Known rows, with every way that one mark hangs from another:
j_9[j_87]: [-161 -137 135 151 26 -192 0 -75 -128 36 3 54 248 20 243 -43 25 -172 85 -113 -16 46 21 -145 -28 -68 -65 -13 -115 35 -148 -155 -42 -93 -117 20 68 112 -33 44 51 -311 137 27 -56 129 221 65 30 -104 -51 67 -15 -71 0 65 103 43 143 57 -88 -34 181 98 -99 40 31 -31 -22]
j_885[j_13]: [8 102 95 69 -113 16 50 -96 -112 29 20 106 138 -116 26 -201 -37 -175 47 85 -163 -19 -129 -162 13 -11 -53 30 -158 51 -74 -202 -322 98 -185 -51 77 -145 -2 -43 102 -158 -10 34 113 -12 57 177 164 191 -101 -65 -108 42 -18 -56 52 186 77 -100 -205 -44 59 123 -154 58 -15 7 -14]
j_9[j_87[j_13[j_415]] j_885]: [-287 -197 250 142 -97 -239 65 165 -209 60 -170 139 192 35 432 -119 -21 -233 92 72 10 -188 226 -490 66 -68 -325 268 -160 2 -41 -69 -145 -162 -216 139 119 134 -180 -131 19 -443 23 45 65 192 371 98 -4 -27 168 310 119 -214 1 83 -150 75 44 285 -92 -26 170 16 168 63 223 213 -136]
j_885[j_13[j_979]]: [6 137 126 93 -117 73 -13 -44 -74 23 -133 125 73 -100 35 -308 -138 -202 37 37 -203 -18 -53 -259 39 -76 43 -10 -180 12 -19 -214 -265 154 -183 130 72 -128 39 0 0 -232 26 47 213 8 124 206 189 267 -60 -8 149 -44 105 21 120 191 22 -6 -195 -117 0 129 47 69 10 -58 -86]
j_87[j_9 j_13]: [24 122 35 162 -314 -42 243 16 -145 141 -30 215 126 26 24 -55 -9 -214 110 -151 -132 -95 61 -53 110 -44 -90 117 -321 84 -126 98 -349 -1 -164 -76 108 272 -61 81 75 -210 64 -208 -86 150 198 132 10 75 -109 112 -63 -54 -49 80 1 157 110 108 -99 -18 59 -34 -43 107 175 459 18]
j_885[j_13[j_230]]: [-12 63 112 44 -66 25 61 -81 16 37 129 145 103 -117 162 -193 -96 -88 37 70 -291 97 -97 -198 -26 -151 -172 -153 -243 -29 -90 -207 -335 126 -200 -9 56 -143 -57 12 51 -255 -44 24 208 12 52 309 150 221 -4 30 -184 17 -167 -21 -87 148 56 -120 -169 -137 -50 103 -96 38 134 -29 77]
j_885[j_13[j_230 j_979]]: [-21 59 133 54 -124 67 78 -2 111 52 -44 181 89 -101 268 -298 -112 -86 -34 51 -288 14 -115 -254 -35 -219 -89 -201 -188 -54 -21 -156 -248 167 -220 150 57 -136 -39 77 -105 -269 -68 59 342 11 71 303 175 292 24 -17 107 -21 -75 79 8 221 -9 -35 -185 -184 -104 65 103 36 167 -66 -45]
j_885[j_13[j_230 j_415 j_979]]: [-54 54 128 91 -135 -52 92 40 147 58 -86 203 71 -27 341 -380 -81 -86 -66 32 -231 8 18 -378 -30 -287 -130 21 -251 -4 40 -197 -208 141 -246 296 47 -243 -212 24 -82 -202 -33 16 550 17 153 295 191 331 176 17 212 -119 -91 -10 -72 152 -27 21 -225 -95 -216 58 317 71 230 41 -149]
j_9[j_87[j_162] j_885[j_13[j_230 j_415]]]: [-227 -228 168 162 -26 -82 66 187 -92 107 -133 185 161 -45 533 -92 -128 -133 61 210 -160 -165 175 -475 -25 -146 -437 78 -229 10 46 -31 -166 -118 -277 113 47 -141 -188 26 -116 -473 -94 214 281 91 264 207 58 -84 267 304 90 -151 -213 78 -373 30 -42 47 -159 -64 189 38 28 82 233 58 -165]
j_162[j_885[j_13]]: [63 101 137 13 -151 75 -48 -78 -88 24 18 55 146 -130 50 -132 -107 -79 33 -60 -105 -17 -331 -204 76 -31 -62 77 -426 -62 -36 -283 -316 36 -85 -58 163 -189 77 31 88 -236 183 55 66 49 -13 162 106 183 -141 20 -40 -61 47 -74 45 13 -155 -116 -214 -20 110 150 -163 26 -52 -78 41]
j_9[j_87[j_162] j_885[j_13[j_230]]]: [-144 -254 167 107 41 32 -21 107 -173 117 -48 133 217 -150 436 -58 -135 -95 41 205 -229 -172 139 -377 -23 -94 -405 -171 -234 -26 48 -49 -200 -67 -231 -30 87 -84 -56 32 -66 -537 -99 230 74 95 189 249 12 -99 122 258 -59 -101 -196 83 -362 85 -51 -14 -126 -127 279 0 -142 66 230 -20 -89]
j_9[j_885[j_13[j_230 j_979]]]: [-31 38 239 115 -96 56 -16 145 6 45 -230 171 93 -120 249 -244 -52 -106 92 222 -331 -175 44 -313 107 -176 -265 -204 -156 -101 13 -111 -270 -2 -171 46 128 -166 -85 -52 -132 -399 -81 174 240 33 118 220 182 242 -12 151 114 -93 -25 150 -222 108 -31 80 -69 -182 4 70 91 -4 155 -39 -3]
j_162[j_885[j_13[j_230 j_415 j_979]]]: [6 98 191 47 -117 33 90 39 157 36 -71 139 74 5 355 -339 -80 24 -112 -85 -178 6 -187 -463 19 -244 -125 82 -432 -89 30 -271 -225 24 -178 192 94 -185 -162 119 -125 -238 78 1 452 53 108 265 179 326 72 99 295 -135 -99 -23 -113 20 -255 13 -221 -52 -63 86 228 53 178 -21 -62]
j_9[j_87[j_13[j_979] j_162] j_885]: [-172 -154 208 119 -44 62 12 118 -233 121 -260 136 172 4 305 -25 -247 -194 62 32 -150 -250 371 -422 63 -49 -323 -10 -184 -17 27 24 -93 -110 -331 66 112 205 48 -48 -169 -498 4 179 -75 190 336 96 -52 -143 321 327 227 -123 85 193 -204 216 -18 336 -97 -99 258 -107 75 122 220 213 -211]
j_415[j_13]: [28 80 -8 -93 -283 -53 -42 -66 -133 54 59 223 138 48 99 -83 41 -194 123 -62 21 5 -76 -130 131 -89 67 36 -106 -5 -227 -106 -224 116 -204 -41 7 56 -67 -41 94 -168 66 -92 20 64 178 132 11 13 -95 -28 -140 -37 29 164 38 -67 53 123 -167 -71 -120 145 -194 94 92 82 -9]
j_704[j_13]: [-21 119 82 -118 -52 -18 160 -96 -150 -5 -10 144 99 -32 26 20 18 -163 105 -196 -73 42 -47 -46 68 -38 -11 132 -128 74 -41 -52 -116 68 -231 41 94 305 -35 -75 106 -158 61 -74 97 166 120 228 12 108 -223 10 -176 84 114 29 32 303 114 66 -110 -5 57 108 -52 9 -48 -55 -20]
j_87[j_13[j_230 j_415] j_162[j_885]]: [-18 7 146 -112 -133 184 313 29 110 115 92 229 35 133 223 -26 -122 -20 -110 -190 -144 -27 39 -451 -57 -196 -278 223 -499 -3 56 -138 -63 -43 -362 84 33 83 -172 188 -124 -239 97 5 170 165 197 265 -45 -15 605 175 52 -81 -153 -98 -299 161 -139 13 -176 51 -20 -154 107 140 416 344 -107]
j_75[j_979]: [-90 195 -11 -3 3 -127 61 -128 -14 -42 208 125 75 174 -90 -58 86 -87 115 -131 -122 -45 -29 -53 110 -129 33 -8 38 26 -117 -72 -46 37 -62 -26 1 101 7 110 106 -137 127 -33 -39 147 95 -61 67 81 -68 13 -152 166 21 -180 52 110 99 75 -136 1 -181 97 -328 42 160 -83 76]
j_87[j_9 j_162]: [3 110 -126 141 -165 48 219 -43 -122 195 17 121 106 3 -6 135 46 -191 37 -201 -138 -181 79 22 28 -119 -52 128 -256 123 -67 70 -101 36 -131 -92 75 149 -84 204 70 -198 67 -8 -144 122 214 69 13 -153 2 115 -122 -5 -29 75 -63 115 125 7 -94 38 108 -122 -241 114 76 328 -1]
j_87[j_13[j_415] j_162]: [-75 49 28 -79 -126 81 240 -1 -95 143 21 227 39 112 12 8 -50 -218 -54 -152 -44 -81 178 -391 -89 -68 -84 323 -275 107 -27 -52 -52 25 -354 119 -28 160 -140 64 28 -132 11 -7 85 139 260 196 -40 -96 529 107 22 31 -18 -101 -136 255 82 97 -242 96 19 -91 88 138 269 334 -158]

Rows:
[-66 -144 127 96 24 122 65 -25 -47 82 21 98 143 -87 369 -73 -150 -6 -30 -88 -207 45 -57 -349 -65 -135 -279 -79 -430 -88 30 -211 -150 -70 -190 -27 135 -68 69 271 -55 -395 122 144 76 65 105 185 -19 -123 140 214 -16 -48 -187 32 -43 -20 -145 -91 -211 -96 232 -14 -143 93 173 -45 -39] => j_9[j_87[j_162[j_885[j_13[j_230]]]]]
[-170 -215 271 179 16 -116 -66 103 -130 33 -124 138 279 -128 459 -149 -28 -100 106 302 -255 -78 47 -371 73 -106 -386 -195 -190 -55 -3 -58 -281 -59 -151 -27 126 -130 -54 -111 -16 -503 -77 154 139 65 172 203 91 60 -53 254 -71 -96 -123 118 -230 27 -22 13 -86 -129 243 97 -84 4 157 -93 -42] => j_9[j_87 j_885[j_13[j_230]]]
[-90 -156 161 109 67 108 59 12 22 94 -97 108 175 -56 388 -176 -228 -11 -19 -106 -216 27 40 -380 -107 -200 -223 -125 -344 -105 122 -176 -132 -88 -223 86 135 -51 65 321 -164 -497 105 175 181 85 155 181 11 -29 211 167 238 -73 -127 87 -72 56 -220 -9 -205 -143 211 -34 -10 95 148 -60 -90] => j_9[j_87[j_162[j_885[j_13[j_230 j_979]]]]]
[-63 74 75 -42 -39 -115 296 -3 84 19 50 267 137 9 304 -83 58 -52 68 -240 -138 46 22 -122 -21 -172 -140 133 -192 60 -63 -94 -87 18 -280 201 50 278 -182 -78 -51 -216 10 -97 411 162 196 362 77 179 -48 91 -97 -7 -74 3 -124 215 97 44 -143 4 -126 28 135 46 161 105 -59] => j_704[j_13[j_230 j_415]]
[99 119 0 110 -221 201 181 55 -84 182 -147 89 90 -77 37 -53 -137 -112 27 -170 -249 -219 -37 -107 7 -119 -120 121 -503 -7 78 9 -313 16 -134 -28 161 -55 94 294 -100 -244 151 26 62 41 126 112 61 65 -28 113 151 -66 47 108 16 37 -235 64 -198 -60 158 -89 -48 119 42 186 -64] => j_87[j_9 j_162[j_885[j_13[j_979]]]]
[-187 -171 356 165 -73 -85 81 172 -69 95 -248 198 181 -2 506 -170 -124 -83 65 43 -172 -96 248 -352 9 -182 -388 -236 -179 -95 -33 -66 -125 -174 -226 127 158 185 -60 -23 -225 -534 -17 44 64 165 326 164 -13 54 165 309 218 -228 -49 225 -215 143 24 319 13 -187 111 -38 215 48 371 121 -108] => j_9[j_87[j_13[j_230 j_979]] j_885]
[-82 0 87 124 -308 36 316 231 8 227 -23 287 78 86 313 102 -42 -136 57 -71 -204 -332 335 -336 53 -166 -433 155 -390 85 -1 215 -182 -11 -255 8 95 165 -316 90 -112 -331 -69 40 126 175 328 193 -63 -59 308 369 24 -151 -195 103 -407 150 62 187 -50 33 47 -237 159 118 465 582 -97] => j_87[j_9[j_885] j_13[j_230 j_415] j_162]
[5 37 52 -61 -275 22 37 0 34 75 33 273 106 62 273 -210 -31 -38 53 -100 -123 49 63 -199 43 -228 -129 -159 -141 -56 -156 -119 -171 146 -276 117 22 -14 -73 51 -173 -302 1 -99 305 39 186 245 77 156 70 57 125 -96 -23 243 -7 5 20 214 -98 -180 -267 49 42 69 327 41 -84] => j_415[j_13[j_230 j_979]]
[-160 -121 116 15 -7 28 129 -56 -182 150 59 129 132 17 213 44 -135 -169 6 -105 -129 -74 233 -316 -124 -34 -129 27 -229 69 -76 -22 -102 -90 -318 8 50 254 67 110 -54 -366 21 17 -122 159 330 128 -109 -219 324 122 -13 -45 -49 -4 -3 218 66 97 -222 10 186 -94 -119 156 184 205 -137] => j_9[j_87[j_13 j_162]]
[-151 -146 257 97 -19 -112 151 8 -11 74 44 199 225 9 455 -91 -106 -102 17 -43 -161 110 90 -286 -55 -151 -238 -170 -225 -10 -101 -119 -175 -72 -254 49 99 221 11 140 -84 -408 17 -88 37 173 228 250 -62 -17 200 181 -71 -65 -183 48 -49 144 102 77 -99 -89 58 15 -21 79 285 193 -57] => j_9[j_87[j_13[j_230]]]
[-139 60 75 126 -124 -117 197 12 227 0 -157 222 32 119 343 -288 41 -69 -48 -218 -89 44 69 -327 -42 -299 -96 -1 -186 -14 -55 -178 39 96 -212 307 -26 14 -258 111 -159 -170 39 43 493 172 217 194 142 224 239 110 241 -155 -56 29 -104 82 86 120 -87 -82 -249 -40 406 29 297 95 -82] => j_13[j_230 j_415 j_979]
[-241 -183 258 223 -12 -236 16 147 -76 69 -15 160 213 -30 497 -224 -46 -88 111 231 -160 -76 49 -470 -2 -139 -425 47 -205 -41 23 -89 -200 -88 -139 126 74 -133 -226 -52 -72 -440 -57 114 341 84 277 190 97 93 41 295 69 -149 -195 57 -279 -24 -15 76 -126 -78 179 90 40 54 177 93 -78] => j_9[j_87 j_885[j_13[j_230 j_415]]]
[-6 123 164 45 -154 50 42 26 20 -6 -142 109 122 -13 122 -297 -93 -91 -49 -89 -40 -43 -220 -414 18 -116 -55 272 -429 -56 38 -291 -222 17 -193 194 103 -214 -59 44 -29 -181 177 43 337 41 115 173 210 308 11 48 303 -137 94 -28 37 -1 -216 36 -211 -34 17 118 245 31 39 13 -136] => j_162[j_885[j_13[j_415 j_979]]]
[17 43 117 267 -239 -59 15 69 -194 120 -169 129 178 -141 130 -58 -8 -226 192 124 -184 -311 -51 -93 187 -20 -262 88 -241 50 -53 92 -379 28 -44 -109 150 -129 -100 -95 88 -309 13 62 25 8 131 144 130 122 -359 172 -71 -84 -9 133 -123 19 25 33 -59 -49 162 2 -125 54 39 217 21] => j_87[j_9[j_885[j_13]]]
[-174 -156 164 27 -67 6 185 72 -62 108 -170 155 91 89 308 -126 -217 -85 -79 -237 21 -73 183 -468 -115 -138 -205 251 -411 -77 16 -117 -32 -201 -282 215 85 228 -34 216 -153 -353 160 47 139 221 344 113 -43 -97 481 254 380 -216 24 31 -9 102 -129 278 -197 -46 152 -91 251 168 252 208 -282] => j_9[j_87[j_13[j_415 j_979] j_162[j_885]]]
[-153 -154 190 140 25 27 -14 148 -91 171 -253 139 186 -110 417 -164 -229 -95 37 191 -283 -204 226 -453 -26 -164 -384 -204 -152 -54 85 -16 -131 -66 -248 87 110 -67 3 42 -185 -589 -108 267 177 70 229 220 57 -23 184 285 180 -103 -113 173 -329 116 -104 108 -139 -173 221 -40 48 75 215 -105 -101] => j_9[j_87[j_162] j_885[j_13[j_230 j_979]]]
[-98 -12 192 101 -113 -42 31 121 -6 43 -122 191 161 -100 354 -213 16 -158 75 242 -194 -130 16 -448 96 -141 -352 68 -226 -26 -12 -78 -225 53 -155 97 89 -216 -213 -144 45 -277 -103 131 347 45 190 238 162 211 31 187 -68 -105 -149 -3 -296 74 -16 26 -110 -51 30 79 101 2 198 51 -6] => j_9[j_885[j_13[j_230 j_415]]]
[-63 65 98 214 -299 -97 360 148 157 127 -119 290 45 177 369 -257 -73 -114 -9 -229 -223 -57 197 -261 -22 -262 -219 95 -374 39 -61 29 -252 16 -267 228 79 200 -259 211 -172 -248 19 -199 357 159 279 238 36 255 191 168 278 -175 -125 118 -66 177 48 246 -53 -81 -207 -106 348 143 407 504 -163] => j_87[j_9 j_13[j_230 j_415 j_979]]
[-41 80 15 124 -258 64 390 121 144 235 -123 333 -31 135 299 -71 -170 -108 -29 -245 -267 -193 343 -218 -95 -212 -237 112 -372 60 -3 124 -135 7 -412 173 54 270 -204 314 -220 -279 -48 -137 264 158 332 242 35 56 382 205 264 -164 -140 120 -96 251 35 241 -117 -62 -92 -231 302 186 472 539 -185] => j_87[j_9 j_13[j_230 j_415 j_979] j_162]
[-14 1 -1 198 -206 22 192 170 -88 225 -93 217 136 -48 260 -32 -67 -159 94 94 -268 -338 166 -255 16 -174 -377 175 -346 63 53 146 -270 52 -166 -9 75 -84 -189 49 -5 -337 -36 91 198 60 209 225 79 49 51 271 -13 -113 -226 105 -416 28 -7 37 -123 -15 57 -125 -7 109 223 310 -66] => j_87[j_9[j_885[j_13[j_230 j_415]]] j_162]
[-45 40 -28 90 -261 62 384 91 55 215 107 306 58 145 324 43 -84 -143 1 -178 -205 -183 237 -252 -72 -183 -240 192 -402 113 8 76 -203 22 -255 84 19 229 -208 265 -72 -218 -13 -113 182 135 297 221 -25 -36 336 208 30 -49 -254 22 -228 195 65 115 -144 48 -90 -205 61 175 485 576 -109] => j_87[j_9 j_13[j_230 j_415] j_162]
[136 101 2 167 -216 238 199 54 66 188 -71 140 40 -59 202 -89 -121 24 16 -170 -328 -167 -45 -122 1 -212 -201 -19 -521 -44 69 -5 -301 46 -162 -6 160 -74 38 339 -157 -303 79 14 157 61 109 236 34 90 -12 190 151 -69 -109 182 -111 41 -221 32 -213 -92 65 -91 -37 79 164 148 -34] => j_87[j_9 j_162[j_885[j_13[j_230 j_979]]]]
[38 72 -25 161 -221 80 112 107 -302 209 -137 129 123 -103 87 62 -67 -258 122 101 -282 -353 112 -158 114 -12 -309 194 -296 68 -43 119 -315 -27 -127 -149 110 -62 -40 38 66 -312 -10 131 -67 74 183 155 66 -45 -118 198 -108 -32 -28 154 -160 92 -10 70 -133 -18 236 -90 -206 69 63 246 4] => j_87[j_9[j_885[j_13]] j_162]
[35 82 53 3 -95 170 141 23 153 100 -95 143 44 -25 168 -184 -166 -27 -79 -111 -214 -74 -80 -398 -85 -171 -192 152 -456 -72 123 -171 -134 39 -305 178 52 -107 -50 249 -168 -256 89 151 377 68 95 250 100 100 334 140 236 -108 -99 -19 -165 88 -167 6 -236 -35 19 -75 152 107 217 11 -98] => j_87[j_162[j_885[j_13[j_230 j_415 j_979]]]]
[46 59 175 -4 -152 53 94 9 116 35 71 154 138 -60 296 -222 -41 -6 -37 -10 -133 2 -303 -346 13 -143 -215 112 -480 -82 17 -262 -243 34 -105 121 111 -193 -153 92 32 -166 122 15 375 42 33 232 148 221 68 111 45 -129 -136 -94 -179 -16 -193 -136 -236 -51 -11 118 63 2 156 29 5] => j_162[j_885[j_13[j_230 j_415]]]
[57 66 -4 75 -299 95 260 125 8 184 -218 235 -6 145 178 -71 -182 -132 -14 -341 -75 -270 133 -308 -16 -125 -170 417 -530 34 27 21 -150 -84 -295 146 140 133 -113 357 -135 -236 177 -15 159 153 291 112 -22 30 325 226 362 -143 23 127 -82 127 -185 244 -145 27 71 -226 260 169 313 479 -193] => j_87[j_9 j_13[j_415 j_979] j_162[j_885]]
[-51 26 53 149 -302 -102 318 114 89 147 52 288 60 136 359 -114 -14 -103 116 -199 -181 -94 127 -258 -8 -205 -241 197 -392 76 -97 28 -301 -12 -201 85 33 189 -284 113 -19 -215 -22 -223 228 126 252 257 10 149 119 164 -2 -125 -258 36 -85 146 143 130 -65 -9 -108 -126 128 136 379 566 -26] => j_87[j_9 j_13[j_230 j_415]]
